Each row was made from one small tree. The marks that hang from a mark follow it in brackets, in alphabetical order. Every link used is in the known rows. Write each row's tree.
Known rows:
H(E(X(J(M)))): [+3.67, +0.37, -1.05, +0.70, +4.13, -0.03, +6.32, +2.05, +1.48, +0.62, +0.03, +1.30, +1.56, -0.18, +0.44, +6.00, -1.25, -0.23, +1.38, +2.76, +1.50, -1.53, +1.68, +0.52]
X(J(F M(E(H)) Q)): [+2.15, +1.08, -0.29, -1.49, +0.76, -0.45, -1.57, +1.80, -2.27, +1.40, -3.17, -1.41, -3.64, +0.81, -2.45, -0.84, -0.30, +1.16, -0.31, -4.49, -1.10, -0.59, +2.38, +0.20]
B(J(F M)): [+2.37, -1.78, -1.08, +1.82, -0.57, +4.19, -0.14, +0.04, -0.58, +3.16, -5.51, -0.52, -3.12, +0.40, -0.69, +3.75, -2.37, +4.21, +1.51, -1.97, +0.65, -0.03, +1.77, +0.43]
X(E(H) J(F M Q)): [+4.28, +2.56, -0.80, -2.41, +3.00, +1.92, +1.76, +3.48, -2.25, +0.36, -3.32, -0.28, -1.26, +1.18, -2.32, -1.27, +1.24, +2.31, -0.33, -1.94, -1.41, -2.38, +1.58, +0.69]
Q(J(F(E(X)) M)): [+0.38, -0.57, -0.13, +0.85, -0.63, +1.78, -0.28, +4.07, -0.27, -2.41, +0.52, +1.92, -1.26, -0.13, -3.41, -0.68, +0.75, +0.73, -0.41, +2.62, +4.45, +1.76, +4.65, +1.85]
E(H X(J(M))): [+3.25, +0.60, -0.35, -0.55, +3.43, -0.64, +2.97, +1.01, +0.83, -0.66, +0.73, -0.20, +3.07, -2.56, -1.24, -2.28, +1.42, +0.83, +1.04, +4.74, -0.50, +0.56, -3.43, +1.27]
Q(J): [+0.98, +1.89, -2.38, -2.34, +2.03, -0.56, +2.42, -1.30, +2.83, +5.48, -2.15, +3.15, +4.92, +1.67, +1.20, -0.76, -3.31, +0.67, +1.54, +3.75, +1.51, +1.69, -1.58, -1.94]
F(E(H X) J(M Q)): [-2.32, -0.77, +2.97, +1.69, -1.97, +1.07, -1.22, -1.53, -1.13, -6.91, +2.07, -0.05, +0.34, +0.44, -2.50, -0.94, +1.58, +1.84, -3.44, +2.00, +0.85, +2.53, -1.39, +2.30]
M(E(F H)): [-2.40, -0.06, -0.84, -1.28, +0.55, -2.50, -0.11, -2.10, +2.27, +0.28, -1.40, -0.64, +1.37, -3.02, +3.96, -2.91, -0.54, -4.16, +1.69, -1.19, -0.98, -1.32, -2.90, -3.12]
X(J(M(E) Q)): [+1.79, +2.48, -1.25, -1.91, +1.54, -1.09, +1.31, -0.19, -0.67, +3.40, -2.60, +1.28, -0.51, +1.22, -1.10, +4.40, -4.08, +1.28, +0.07, -3.22, -1.37, -0.36, +2.14, -0.62]
B(J(F(E(H X)) M Q)): [+0.04, -2.49, +2.28, +2.19, -4.17, +2.74, -2.33, -0.01, -3.21, -2.97, +2.07, -1.63, -3.55, -0.34, -3.90, +0.83, +2.66, +0.40, -1.89, -2.22, +0.51, +0.89, +2.01, +2.26]
M(E J(F Q)): [-1.28, +0.80, +0.20, +0.33, -1.00, -0.97, -1.65, -1.59, -1.05, +5.19, -2.01, -0.25, -2.91, +4.69, +0.39, +2.61, -3.34, -0.28, +0.42, -5.67, -2.25, -0.82, +2.17, -1.16]
H(E(F X)): [-0.99, -0.64, -1.87, +0.40, +1.28, -0.22, +4.17, -0.09, +2.63, +0.16, +2.41, +1.13, +2.40, -1.46, +3.96, +2.10, +0.50, -3.19, +2.49, +2.63, +1.71, -3.29, +1.20, -2.09]
M(E(H X) J(F Q)): [-1.63, -0.28, +2.65, +1.32, -1.84, -2.78, -2.82, -1.24, -1.31, +2.27, +4.43, -2.26, -1.47, +2.68, +0.42, -1.23, +1.87, -2.85, -0.62, -2.71, -3.02, -0.20, -0.57, +0.09]
B(J(F M(E(H)) Q)): [+0.56, -1.82, +1.78, +0.95, -2.75, +0.94, -3.92, -1.07, -2.56, +2.46, -1.61, -2.45, -4.68, +0.34, -0.75, +2.77, -0.37, +1.19, -1.23, -6.25, -2.16, +0.11, +1.63, +0.14]
H(E(X)): [+0.98, +0.89, -0.01, +1.11, +3.14, -0.58, +6.61, -1.57, +2.64, +1.93, +2.48, +1.69, +3.19, +0.52, +1.60, +5.14, -1.27, -0.74, +1.48, +2.38, +0.33, -2.06, +1.23, -1.70]
Q(J(F M(E(H X)))): [+0.46, -0.86, +1.55, +0.45, +0.23, -1.76, -2.62, +3.40, +0.51, +0.14, +3.23, -0.75, -1.11, -1.15, -0.19, -2.69, +2.74, -1.02, -0.53, +1.26, +1.22, +1.74, +1.47, +0.83]
Q(J(F M(E))): [+0.73, +0.00, -0.91, -0.58, +1.01, +0.10, -1.59, +3.37, +0.53, +2.99, -3.14, +1.23, -2.49, +0.89, +0.19, +1.41, -2.38, +1.62, +0.39, -1.79, +2.02, +0.99, +4.19, -0.38]
J(F M Q): [+1.00, +0.83, -0.20, -0.93, +0.90, +3.56, -1.63, +0.54, -2.83, +2.32, -3.10, +0.54, -2.39, +0.99, -2.82, -0.67, -1.31, +6.70, +0.68, -2.28, -0.50, -1.65, +6.17, +0.57]
X(E(H) J(M Q)): [+4.11, +2.88, -0.70, -3.03, +4.11, +0.38, +3.58, +1.43, -0.79, +0.25, -2.21, +0.76, +2.40, +0.24, -0.76, +0.14, -0.04, +0.84, -0.23, -0.50, -2.47, -1.57, -1.87, +0.39]

Write each row's tree:
[-3.57, -1.96, +0.16, +1.52, -0.90, -4.46, -1.47, -1.44, +2.23, -0.50, +3.52, -1.63, +1.74, -1.78, +5.22, -2.49, +1.63, -7.49, +1.18, +0.77, -1.69, -0.27, -5.68, -0.93] => M(E(F H X) J)
[-1.08, +0.73, +1.74, -0.05, -1.79, +0.96, +0.20, -0.86, -1.81, -2.28, +3.08, -0.11, -0.88, +0.80, -4.44, -3.43, +2.79, +0.07, -0.89, -0.55, +0.31, -0.54, +2.58, +0.12] => J(F(E(H X)) Q)
[-1.62, -2.05, -0.40, +0.75, -4.43, -0.39, -2.97, -0.67, -0.61, +1.38, +3.72, -0.53, -1.91, -1.49, +2.31, +5.12, +0.31, -2.75, +0.19, -2.57, -1.08, -0.84, +0.73, -0.17] => B(J(M(E(F X)) Q))
[+3.79, +0.23, -0.63, +0.10, +2.34, +1.12, +1.16, +3.37, -0.48, -0.89, -0.63, -1.44, -0.64, -1.53, -2.59, -3.77, +2.53, +1.93, +1.03, +2.79, +0.63, -0.04, -0.04, +1.77] => E(H X(J(F M)))
[+0.55, -1.97, +2.66, +1.89, -3.37, +0.11, -3.52, -0.31, -2.26, +1.34, +3.96, -2.75, -4.31, -0.26, -1.15, +2.87, +2.30, +0.07, -1.36, -3.99, -2.14, +0.27, +1.31, +1.06] => B(J(F M(E(H X)) Q))
[-1.49, -0.07, -0.38, -1.03, +0.33, +2.37, -1.94, +0.85, -0.32, -4.75, -2.26, -0.05, +0.95, -0.30, +3.26, -2.64, +1.84, +1.10, -1.42, +0.27, -0.41, -1.14, -2.83, +0.40] => X(E(F(J(M Q)) H))
[-1.50, -0.73, -2.47, -1.50, +0.26, -1.29, -2.67, +2.46, +2.10, +1.48, -1.81, +1.65, +0.66, -2.14, +3.91, +0.05, -1.91, -2.32, +1.13, +0.28, +2.39, +0.54, +1.06, -1.13] => Q(J(M(E(F))))
[-1.72, -0.43, +2.15, +2.15, +0.91, -4.85, +1.03, -2.89, +2.13, +1.21, +3.75, -1.34, +2.54, +0.08, +2.99, +0.32, +0.09, -4.94, +0.26, +0.47, -2.97, +1.06, -5.72, -0.51] => M(E(H X) J)
[-0.20, -0.80, +0.62, +0.33, -4.03, +2.31, -0.52, -2.65, -1.97, +0.53, -2.67, -0.97, -2.53, +2.06, -2.98, +0.80, -0.05, -0.84, -1.20, -4.40, +0.41, +0.81, +0.33, -0.57] => B(J(F(E(H)) Q))
[-1.02, +0.67, +1.20, +0.69, +0.86, -1.20, +4.07, -2.60, +1.51, -3.41, +2.33, +0.59, +3.20, -1.82, -1.49, -1.95, +1.00, -2.40, +0.01, +2.67, +0.34, +0.69, -2.31, -0.66] => F(E(H X))
[+2.19, +2.74, -0.91, -2.82, +1.08, -1.86, +3.24, -1.92, +0.35, +2.75, +3.26, +0.14, +4.26, +1.03, -2.04, -2.94, +1.48, -0.43, +0.38, +3.50, -1.68, +0.11, -3.62, -0.38] => E(H X(J(Q)))
[+1.54, -0.17, -2.57, -1.03, +0.86, +0.59, +1.75, +2.55, -0.58, -0.06, +1.65, +1.22, +0.43, -0.58, +1.44, +3.07, +0.80, -1.70, +1.18, +1.50, +1.59, -3.32, +3.46, +0.27] => H(E(F X(J(M Q))))
[+2.88, +2.04, -1.44, -1.27, +2.66, -1.84, +5.24, -1.20, +2.01, +1.59, +1.33, +0.22, +4.58, -0.66, -0.73, -2.77, +0.74, -1.55, +1.40, +5.12, -0.59, +0.62, -5.37, -0.63] => E(H X(J))
[+0.28, +1.11, -3.21, -2.58, -0.37, -0.89, -1.25, +1.18, -0.58, +1.46, -2.96, +0.85, -1.42, -0.70, +1.27, +1.46, -2.27, -1.24, +1.23, -3.18, -0.30, -1.86, +1.84, -0.94] => X(J(M(E(F)) Q))
[+0.16, -0.84, +2.44, +1.73, +1.07, -0.77, -1.01, +1.62, -0.27, -1.51, +2.42, -2.06, -2.74, -2.59, -0.87, -1.29, +2.10, +0.78, +0.23, -1.04, -1.07, -0.42, +2.12, +0.50] => J(F M(E(H X)))
[+0.03, +0.75, -1.03, -0.20, -1.30, +0.61, +1.92, +1.99, +1.17, -0.06, +1.05, +2.37, +0.41, +1.95, -2.71, -1.26, +0.29, -1.30, +0.25, +3.00, +4.22, +1.66, +2.75, -0.29] => Q(J(F(E(X))))
[+0.35, -0.25, -0.81, -0.11, +0.25, +2.50, -0.53, +3.65, -0.36, -1.13, -4.80, +2.16, -1.72, +0.49, -2.65, -0.38, -1.76, +1.86, -0.02, -0.05, +4.56, +1.53, +5.00, +1.03] => Q(J(F(E) M))
[-1.54, +0.73, +0.93, +0.40, -0.71, +0.22, -1.52, -1.83, -0.13, +0.05, -2.49, +0.95, -1.42, +2.82, +0.63, +4.59, -3.85, +3.65, -1.99, -2.70, -0.59, +1.34, +0.64, -0.10] => F(J(M(E) Q))
[-2.82, -1.49, -0.30, -0.80, -1.53, +2.21, -4.98, -0.90, -0.84, -3.56, -2.52, -0.58, +0.63, -0.86, +2.23, -4.97, +1.03, +2.81, -1.13, +1.42, +0.49, +0.18, -2.39, +0.77] => E(F(J(M Q)) H)
[-1.63, -0.83, +1.01, +3.04, -0.60, +1.80, +2.06, -0.02, +1.27, -6.30, -0.91, +1.45, +0.20, +0.15, -1.49, +2.99, -1.50, +1.94, -1.55, +3.21, +2.85, +2.43, -0.59, +1.87] => F(E(X) J(M))
[-2.00, -0.19, +3.24, +1.32, -1.27, -1.47, -2.37, -1.64, -0.28, -2.77, +3.82, -1.02, +0.02, +0.67, +0.69, +0.60, +0.85, +1.39, -3.15, +0.55, -1.49, +1.91, -2.17, +1.05] => F(J(M(E(H X)) Q))
[-0.52, +1.51, -1.92, -2.79, -1.45, -3.89, +0.33, -0.43, +0.74, +1.21, +4.01, -0.51, +1.43, -0.82, +1.42, -2.68, +2.19, -5.47, +0.66, +0.01, -1.46, -1.06, -2.84, -1.87] => M(E(F H X(J(Q))))
[+1.41, -0.62, -0.26, -0.13, -1.13, +2.41, -0.36, -2.85, -1.43, +4.17, -2.05, +0.61, +0.13, +1.05, -0.30, +4.83, -2.85, +3.70, +0.13, -1.65, -1.42, +0.23, +0.34, +0.23] => B(J(M Q))
[-1.37, -0.54, -1.07, -0.75, +0.61, -0.96, +0.81, -1.49, +2.06, -0.92, +2.87, -0.50, +3.89, -3.68, +2.52, -6.29, +3.12, -2.57, +2.16, +4.69, -0.22, -1.38, -3.56, -1.27] => E(F H X)
[-0.33, +0.42, -0.68, +0.08, -0.29, +1.36, -1.34, -1.75, -1.66, +5.31, -2.84, +0.16, -0.66, +4.36, -0.38, -0.23, -2.24, +2.52, +0.98, -2.17, -1.48, -1.04, +1.78, -0.25] => M(J(F Q))
[-1.53, -1.02, +2.59, +2.66, +0.40, -1.61, -0.47, -0.88, +1.86, -3.93, +1.94, -1.09, +0.30, -0.84, +1.89, +0.76, +0.42, +0.49, -1.84, +1.89, -0.28, +2.49, -3.85, +1.08] => F(J(M(E(H X))))
[-2.43, -0.96, -1.60, -0.18, -0.55, +0.98, -0.73, -2.19, +2.57, -2.27, -4.30, -0.27, +2.84, -0.34, +3.69, -5.25, +0.04, -0.06, +0.52, +3.23, +1.38, +0.76, -6.18, -1.59] => E(F(J) H)
[-1.42, -0.38, +0.17, +2.06, +0.24, +2.96, +1.58, -0.56, +0.91, -5.40, -6.39, +1.74, -0.30, +1.03, -0.92, +3.24, -3.92, +3.24, -1.47, +0.65, +2.69, +2.47, -0.22, +0.90] => F(E J(M))
[-2.83, -1.01, +1.33, -0.68, -1.27, -2.24, -3.84, -0.07, -0.79, -2.23, +5.34, -1.21, -0.25, -3.92, +1.81, -3.16, +3.11, -2.28, +0.02, -0.79, -1.88, -1.69, +0.45, -0.03] => J(M(E(F H X)) Q)
